Every row comes from one small tree of marks. Brackets hold a mark, then the marks that hang from it, in alphabetical order. Every link used is in the known rows. Which tree was each row made from?
In the rows, zero is written as 128.
Known rows
{C {B M R {W E}}}: [122 109 129  60 124  85 169 150 153  83 104 120 160 167  84 169 104 136]
{W {E B} R}: [114 135 119  91 124  54 144 164 132 119 127 139 127 160 118 147 121 170]
{B C E M W}: [127 101 133  45 142  98 149 156  85  78 111 123 183 165  73 160 101 103]
{C {B W}}: [109 109 115  73 122 106 168 146 124  95 108 123 141 161 111 172  89 151]
{R M {W {E {B C}}}}: [156 125 129  91 144  87 153 161  95 115 130 138 148 148  69 144 111 164]
{C {B E F M R W}}: [121 110 135  41 128  77 180 151 144  80  93 122 184 174  77 182  97 117]
{C {B {E W} F R}}: [114 120 122  74 132 102 175 156 164  96 101 113 167 164 108 168 110 138]
{B E F {R M W}}: [170 122 135  67 142 102 167 152 123 105 115 116 164 162  73 169 118 122]
{W B E R}: [131 133 116  77 117  68 151 163 133 111 139 132 122 149 128 149 117 163]
{E {B M}}: [123 125 122  81 132 103 151 145  95 102 108 133 120 155 104 146 100 143]
{B M R {W E}}: [127 120 136  53 132  97 156 154 139  82 108 117 155 173  83 160 115 122]
{C {B {R M} W}}: [137  98 121  73 121 100 173 134 134  95 104 115 156 159  85 176  93 135]
{E {B F} W}: [102 145 127  88 133 110 164 162 130 109 112 128 125 166 112 145 100 168]
{R {W B}}: [154 125 118  83 131 115 164 157  96 106 132 125 107 142 112 153 106 160]
{C {B F M W}}: [110 123 131  50 123 101 178 150 129  84 104 127 155 173  89 175  80 144]
{R {W {B C F M} E}}: [156 145 139  50 138  90 168 173 110  92 137 137 154 154  75 145 109 156]
{R M}: [141 115 117  80 130 128 149 137 102 107 119 119 129 149 109 156 101 130]
{W {B C M R}}: [149 116 124  57 130 105 161 148 101  86 119 124 148 148  95 149 115 121]
{B E F}: [116 130 123  54 136 110 156 155 123 104 112 127 155 165 119 164 110 121]
{C B}: [116 114 105  82 124 118 161 143 124 104 111 124 131 150 130 166 100 148]
{B C E F R W}: [118 118 136  34 141  91 164 161 129  86 106 124 200 180  82 171 117 105]

Write each row's tree
[118 123 129  60 130 100 157 157 150  94 111 119 152 173 101 164 121 130]	{B R {W E}}
[126 120 143  35 135  90 168 155 130  80  98 118 178 181  75 172 107 101]	{B E F M R W}
[147 130 125  81 138 110 155 160 141 104 123 117 138 160 100 158 134 143]	{B {R {W E}}}
[120 122 135  55 131 105 151 157 121  85 113 123 145 169  89 155 101 133]	{B M {W E}}
[146 136 132  77 124  78 167 163 116 103 142 124 156 153  89 141  99 163]	{E {W {B C F} {R M}}}
[151 135 138  56 143 114 167 158 111  85 120 121 171 170  67 159 123 124]	{B C F M {R W}}
[137 136 137  58 133 106 174 160 125  81 119 118 158 160  84 143 109 136]	{E {W {B C F M R}}}
[146 120 128  73 135 112 163 155 109  81 121 112 148 148  90 139 112 133]	{E {W {B C M R}}}
[137 126 132  37 136  89 164 159  96  90 121 135 168 152  93 152 102 119]	{W {B C E F M}}
[152 139 131  55 124  90 171 150 151 109 121 129 141 154  99 155 111 143]	{W {B F {R M}} E}
[137 126 137  52 128 107 171 144 136  96 108 118 161 176  79 170 100 124]	{B F {R M} W}
[109 132 137  54 116  48 172 165 155  89 121 132 168 179  85 171  96 162]	{C {B F M {W E R}}}
[109 122 124  84 122  59 154 160 111 108 119 134 132 171 102 158 103 163]	{E {B {W R}}}
[159 129 137  56 137  94 171 163  98  95 124 129 138 152  84 157 100 140]	{R {W {B E F M}}}
[130 125 119  89 125  85 156 167 108  99 140 120 139 148 111 139 113 164]	{E {W {B C} R}}
[117 149 136  63 131  45 153 172 123 103 128 147 167 172  83 143 117 158]	{W {E {B C F M}} R}
[119 130 140  36 135 110 165 158 103  78 115 128 176 178  76 159  96 122]	{B C F M W}
[174 118 122  87 131 116 165 147  88 110 133 123 111 135  94 152  96 157]	{R M {W B}}
[114 122 128  62 129  68 147 172 124  95 132 128 174 172  94 157 120 144]	{B C {W E R}}
[142 109 124  96 132  84 145 155 113 105 127 109 151 152  97 149 109 136]	{B {E {W {R M}}}}
[118 122 130  78 125  68 167 163 141  90 116 118 167 164  95 161 101 151]	{C {B {E {W R}} F M}}
[137 129 142  41 135  89 165 157 144  92 115 126 193 178  65 162 112 126]	{B C F {R M} {W E}}
[136 137 125  73 130  91 179 161 169 106 117 125 154 165  98 172 121 162]	{C {B F {R {W E}}}}
[105 115 119  68 123  93 165 156 145  98 113 127 147 162 109 169  96 158]	{C {B {W E}}}
[124 116 134  68 131  84 163 149 113  90  99 126 139 170  79 158 102 132]	{E {B M R W}}
[123 103 126  57 134  99 157 152 126  92 102 114 163 169  97 171 116 109]	{B E R W}
[116 128 115  64 122 107 177 144 158 102 103 124 152 165 120 173 110 142]	{C {B F R}}
